Known rows, with every way that one mark hangs from another
(Y P): [ 0.303  1.513 -0.392  0.387  0.038  0.100  0.207  2.354  0.807 -0.616
 -0.243 -0.107  0.010 -1.036 -0.327 -0.612  1.971 -0.353 -0.242]
(K (R X) Y): [ 2.211  0.595 -0.774 -3.758  0.354  0.150 -0.055  3.993  0.898 -3.634
 -3.812  0.663 -1.284 -1.278  2.112 -0.139 -1.594 -0.199 -2.691]
(C L (R K X)): [ 0.521 -0.094 -3.181  0.429 -0.917  0.721  1.287  3.930  1.541  0.768
 -1.043 -1.954  2.716  1.030 -1.356 -0.671  3.368 -2.205 -0.315]
(Y (K (R X)) (P L)): [ 1.042  2.613 -1.436 -6.380  0.101 -1.533 -0.845  1.816  1.149 -3.210
 -0.607 -0.643 -1.436 -0.852 -1.030 -0.710 -1.929 -2.651 -0.736]
(P (L (C (R X)) J)): [ 0.497 -1.265 -3.299 -0.699 -0.546  0.818  1.603 -0.514  0.798 -3.310
 -0.863  3.602  0.270  2.733 -0.440 -0.668 -4.768 -2.267  0.237]
(R K): [-0.820 -0.057 -1.329 -1.601 -0.160  1.178  0.316  2.342 -0.076  1.463
 -0.537 -0.136  1.286  0.179  0.499  0.096 -1.918  0.957 -0.061]
(P (L (C R) J)): [ 0.086 -1.918 -2.101 -0.385 -0.320  0.710  1.961 -1.824  0.500 -2.085
  0.028  3.228 -0.521  2.282  0.152 -0.502 -5.579 -1.592  1.147]
(C (L J) R): [ 1.085 -0.901 -0.805  2.223 -0.362  1.734  1.969  0.048  0.962  0.737
  1.166  0.277  1.003  1.212  0.717 -0.981  3.719 -2.343  0.530]
(C (L J) (R X)): [ 1.606 -0.155 -2.250  1.823 -0.597  1.720  1.681  1.492  1.186 -0.873
  0.040  0.742  2.125  1.714 -0.105 -1.109  4.832 -3.382 -0.706]
(Y K (P L)): [ 0.297  2.578 -0.813 -1.734  0.032 -0.626 -1.093  0.451  0.543 -0.132
  2.328 -0.198 -1.404 -0.384 -1.170 -0.637 -1.500 -2.134  0.835]
(C (L J) (R K X)): [ 0.760 -0.323 -3.401  0.308 -0.794  2.787  1.884  3.507  1.172  0.482
 -0.509  0.594  3.291  1.935  0.425 -0.969  3.069 -2.401 -0.743]
(K (L C) R Y): [ 2.363 -0.070  1.681 -6.339  1.333 -0.792  1.067 -0.034  0.502 -2.633
 -5.006  1.237 -2.878 -1.883  1.447  0.875 -4.632  1.968 -0.853]
(Y (P (L C J))): [ 0.330  0.088 -1.479 -1.837 -0.165  1.613  0.451  0.055  0.872 -2.707
 -0.678  3.322 -0.683  0.730  0.019 -0.969 -1.948 -1.288  0.769]
(L C J): [ 0.753 -0.824 -0.407 -2.273  0.094  2.056 -0.081 -1.839  0.259 -1.749
 -1.480  4.296  0.986  0.981  0.672 -0.264 -0.679  1.622 -0.289]
(K L R): [ 0.583 -0.124  2.073 -5.632  1.186 -1.666  2.030 -1.026 -0.225 -1.176
 -2.843 -1.265 -1.906 -1.223  0.622  0.906 -3.005 -0.075 -0.128]
(Y (K R) (P L)): [ 0.634  1.945 -0.144 -6.216  0.342 -1.466 -0.568  0.522  0.913 -1.872
  0.512 -1.156 -2.566 -1.335 -0.399 -0.449 -2.887 -1.816  0.353]
(P (L C)): [-0.102 -1.257 -1.069 -2.250 -0.376 -0.532 -0.352 -2.316  0.462 -1.883
 -1.004  1.212 -1.468  1.188 -1.425 -0.037 -4.614 -0.734  1.474]
(K L): [ 0.272  0.559  1.345 -1.105  0.814 -0.733  1.373 -0.720 -0.646  0.602
 -0.604 -0.394 -0.756 -0.080 -0.230  0.760 -1.257 -0.515  0.409]
(K (Y P)): [ 1.524  1.664 -0.433  1.518  0.296  1.263 -0.169  4.569  0.876 -0.670
 -0.628  1.036 -1.169 -1.655  1.574 -0.691  0.587 -0.104 -1.118]
(P (L (C R))): [-0.067 -1.644 -1.849 -0.025 -0.483 -1.258  1.381 -1.520  0.835 -1.702
 -0.475  0.742 -1.206  1.398 -1.541 -0.273 -5.150 -1.467  1.540]
(K (L C J) (R X)): [ 1.846 -0.069  0.358 -8.143  0.984  0.112  1.627 -0.967  0.293 -4.336
 -5.202  3.151 -0.039  0.325  0.580  0.508 -2.620  0.545 -1.534]

Rows
[ 2.719  1.209  1.396 -5.936  1.463 -0.699  1.234  2.141  1.169 -3.165
 -5.371  1.220 -2.741 -2.749  1.220  0.273 -2.956  1.615 -1.021] | (K (L C) R (Y P))
[ 1.374  0.617 -1.326 -0.354 -0.006  0.823 -0.467  2.752  1.220 -2.234
 -1.565  2.078 -2.318 -0.678  0.591 -0.731 -3.005 -0.588  0.122] | (K (Y (P (L C))))
[ 0.781 -1.157 -1.391  0.177 -0.011  1.212  1.828 -1.111  0.744 -1.362
 -0.916  3.782  1.241  1.352  0.411 -0.476 -1.492  1.037 -0.205] | (L (C R) J)
[ 1.849  3.838  0.599 -6.813  1.153 -1.776  0.137  1.620  0.676 -1.877
 -1.987 -0.834 -0.627 -1.940 -1.012  0.185  0.309 -0.836 -1.468] | (Y (K L (R X)) P)
[ 1.246 -0.379 -2.620 -0.099 -0.267  1.218  1.474  0.377  0.969 -2.739
 -1.980  4.171  2.381  1.868 -0.157 -0.599 -0.551  0.132 -1.212] | (L (C (R X)) J)
[ 0.543  0.521 -2.157 -4.839  0.331  2.201  0.996  1.875 -0.176 -1.192
 -3.587  3.562  2.712  1.441  0.055  0.470 -2.670  0.956 -1.174] | (R (K (L C J)) X)
[ 1.644  3.450 -0.619 -6.043  0.410 -1.158 -1.124  2.430  1.319 -2.492
 -1.429 -0.604  0.088 -1.845 -0.767 -0.579  1.793 -0.449 -1.955] | (Y (K (R X)) P)
[ 1.190  0.371 -2.609  0.129 -0.086  0.900  1.252  4.555  1.792 -0.391
 -2.514  1.688  0.878 -0.575  0.089 -0.529 -2.117  1.957 -0.588] | (L (C (R (K (Y P)))))
[ 2.130  1.539  1.590 -4.146  1.478 -0.609  1.864  3.540  0.682 -2.042
 -3.503 -0.134 -3.158 -2.847  2.307  0.236 -2.345 -0.113 -1.322] | (K L R (Y P))
[ 0.663  1.926 -0.716 -1.315  0.853  1.741  1.293  5.702  0.100  1.174
 -1.568  0.524 -0.336 -1.381  1.775  0.233 -2.555  0.551 -0.721] | (R (K L (Y P)))
[ 1.301  0.052 -3.698 -0.638 -0.330  0.763  0.756  4.418  1.528 -1.356
 -3.283  2.076  1.918  0.550 -0.409 -0.233 -2.736  1.344 -1.463] | (L (C (R (K Y) X)))
[ 1.108  0.648  0.702 -6.133  0.872 -1.862  1.754  0.376  0.076 -2.790
 -3.920 -0.762 -0.874 -0.658 -0.082  0.746 -2.212 -0.998 -1.390] | (K L (R X))
[ 1.120 -0.604  1.975 -7.385  1.094 -2.011  1.331 -2.593  0.330 -2.374
 -4.679  0.154 -1.700 -1.081 -0.442  1.029 -3.444  1.623  0.007] | (K (L C) R)
[ 0.028  0.715 -2.651 -0.139  0.178 -0.385  3.136  4.081  0.235  0.472
 -1.348 -0.460  2.093  1.008 -0.802  0.427 -2.657 -1.217 -0.863] | (C (R (K L) X))
[ 2.332  1.282  1.415 -4.310  1.592  1.713  2.578  3.071  0.169 -2.510
 -3.000  2.364 -2.472 -1.938  4.053 -0.085 -2.793 -0.342 -1.758] | (K (L J) R (Y P))
[ 0.689 -0.621 -3.736 -1.701 -0.381  2.207  1.698  2.054  0.954 -1.639
 -2.396  4.089  3.481  2.031  0.209 -0.419 -2.185  0.961 -1.244] | (L (C (R K X)) J)
[ 1.355  0.137 -1.999  1.937 -0.796 -0.414  1.006  1.781  1.618 -0.427
 -0.514 -1.705  1.527  0.803 -1.750 -0.822  5.311 -3.169 -0.190] | (C L (R X))
[ 2.456  1.780 -1.050 -3.614  0.379  0.159  0.202  5.939  1.631 -4.100
 -4.147  0.632 -1.211 -2.206  1.843 -0.695  0.193 -0.443 -2.939] | (K (R X) (Y P))
[ 1.404  1.982 -0.268 -6.499  0.322 -1.455 -1.372  0.321  0.494 -1.883
 -1.081 -0.396 -0.025 -0.820 -0.492  0.115 -0.781 -0.013 -1.679] | (Y (K (R X)))
[ 1.066  0.952 -1.203  1.095  0.065  0.970  0.081  3.751  0.784 -1.438
 -0.082  1.018 -2.482 -0.742  1.489 -0.771 -2.733 -1.968 -0.097] | (K (Y (P L)))
[-0.086  1.111 -1.795 -3.072  0.249  0.504  1.076  3.429 -0.406  0.196
 -2.297  0.058  1.905  0.627 -0.539  0.725 -2.261 -0.398 -1.092] | (R (K L) X)
[ 0.880  1.921 -1.184 -3.799  0.119  1.175 -1.205 -1.069  0.618 -1.620
  1.187  3.210 -0.666  0.418 -0.611 -0.860 -2.398 -0.873  0.549] | (Y K (P (L C J)))
[ 0.054 -1.585 -1.242 -2.473 -0.263  1.532  0.261 -2.317  0.067 -2.332
 -0.487  3.815 -0.877  2.020  0.388 -0.332 -4.912 -0.959  1.113] | (P (L C J))
